What can hang from each mark:
pibi: kasevef rimat
sivur: kasevef rimat
rimat: sivur
kasevef: pibi sivur sogopu timu
fudevom: sivur timu
timu: kasevef

Known rows, with every way that one mark hangs from another:
kasevef{pibi sivur{rimat} sogopu timu}: [  7 -15   6  15 -25 -36  36  28  22  18  28 -20 -24  -1  19  53   7]
kasevef{pibi sogopu timu}: [  2  -8 -14  39 -19 -45  51   2  20 -14   7  -7   0  -9  14  25  10]
kasevef{sivur{rimat} sogopu timu}: [ -3 -20  19   2  -4 -23  41  41  24  32  19 -24 -20 -14   6  59   6]
timu{kasevef{sivur}}: [-31 -15  -7 -25   6   4  23  10   5  10  12 -11  14 -15  24  44   3]
pibi{rimat}: [-22  -7 -28 -13 -42 -11  28  -1  16  10   2 -16  33 -11  12  24  10]
fudevom{sivur}: [-17  -4  -7 -29 -15 -21  26  16   0 -23   6   6  39 -15  15  26  16]
timu{kasevef{pibi{rimat{sivur}} sogopu}}: [  7   4 -71  19 -43   7  12 -18  10 -15   5 -16  18   6  27  51 -20]
timu{kasevef{pibi sivur{rimat} sogopu}}: [  1 -21 -25 -17 -25   0   9  11  16  14  13 -20 -25  -1  35  48 -14]
timu{kasevef{sivur sogopu}}: [-22 -21 -19  -1  13   0  23   2  16  11   5 -16  -1 -13  10  45 -18]
pibi{kasevef{sivur sogopu timu} rimat}: [-15  -2 -19  58   8 -28  49  36  33  17  15 -16  -2  15 -14  74  17]
timu{kasevef{pibi}}: [-10 -10 -32 -16 -27  -3  25 -10   7 -22  -1  -4  15 -12  41  17  12]
timu{kasevef{pibi sogopu}}: [ -3 -14 -44   8 -19  -8  25 -17  17 -19  -6  -9  -1  -9  29  20  -8]
kasevef{sivur timu}: [-26  -9  25   6   5 -34  49  31  10  15  26  -8  16 -16   8  50  23]
sivur{kasevef{pibi sogopu timu} rimat}: [ 24 -20  11  -1 -25 -42  25   4  29  14   7 -13 -16   4  33  30  30]
kasevef{sivur}: [-30 -15  -7 -10 -10 -26  33  15   8  16  25  -6  21 -20  10  32   6]
sivur{kasevef}: [-10 -20   1 -27 -11 -31  22  -8  18  11   4  -2  27 -16  23   6  30]
timu{kasevef}: [-20 -15 -17 -30  -5  11  32   2   8 -11  -7 -12  16 -24  31  23  11]
fudevom{timu}: [-35 -15 -10 -25 -11  -7  50  20   1   2   7   0  17 -10   3   4  -2]

Rows:
[-19 -15 -35  39  13 -27  43  26  27   3  19  -6  -3  -8 -10  40   5]
pibi{kasevef{sivur sogopu}}
[  3 -18  18  16  12 -44  40  -4  27   9  -3  -9   5  -7   9  31  24]
sivur{kasevef{sogopu timu}}
[  0 -16   1  27  13 -20  54  60  34  19  20 -18 -27  -3   0  68  24]
pibi{kasevef{sivur{rimat} sogopu timu}}
[-10 -28 -11 -17 -20 -12  23  23  22  30  19 -24 -13 -17   8  42 -11]
kasevef{sivur{rimat} sogopu}
[-15  -5 -45  16 -28  -7   5 -15  16  14   7 -18   2  19  21  54 -20]
timu{kasevef{pibi{rimat} sivur sogopu}}
[-16 -23   1 -54 -12  19  15  29   8  25  13 -21  -5 -15  35  53   6]
timu{kasevef{sivur{rimat}}}
[  7 -16  -2 -38 -22 -24   2  14   7  -1  10   9  -9  34  24  22   4]
fudevom{sivur{kasevef{pibi sogopu} rimat} timu}
[ -6 -17 -13 -41 -31   5   9  16   5  13  21 -14  -7  -5  48  45   9]
timu{kasevef{pibi sivur{rimat}}}
[-17 -14  12  31  12 -38  51  22  20  17  18 -13   0 -12  -4  55   2]
kasevef{sivur sogopu timu}
[ 13  11 -42  48 -43 -30  40   1  14  -6  18 -13  17   6  13  57  -1]
kasevef{pibi{rimat{sivur}} sogopu timu}
[-20 -12   4 -66 -19   6  25  50  -6  -3  11   2  10   2  15  28   7]
fudevom{sivur{rimat} timu}
[ 24  -2 -12  38 -10 -49  33  -8  16  -8  22   2  13   4  24  40  18]
rimat{sivur{kasevef{pibi sogopu timu}}}
[  8 -16  16 -66 -19 -16  -1  18   9   4   7   1  22  -1  35  30  39]
fudevom{sivur{kasevef rimat}}
[ 26 -16  -9 -30 -34 -35  -9  -1  18  -5   8   2   1  16  33  27  19]
fudevom{sivur{kasevef{pibi sogopu} rimat}}
[-31  -5 -39   9 -18   2  16   1   5  21   9 -11  -9  38   7  49 -35]
fudevom{timu{kasevef{pibi{rimat} sivur sogopu}}}
[  7   2 -71  32 -57 -22  21 -13  12  -6  18 -11  24   1  15  38 -15]
kasevef{pibi{rimat{sivur}} sogopu}
[  1   8 -58   7 -66 -18  21  -5   3  -8  27  -6  39  -1  27  38   6]
kasevef{pibi{rimat{sivur}}}
[-20 -11   6 -77  -4  34  17  45  -9  -8  -3  -1   4   8  28  43   1]
fudevom{sivur{rimat} timu{kasevef}}
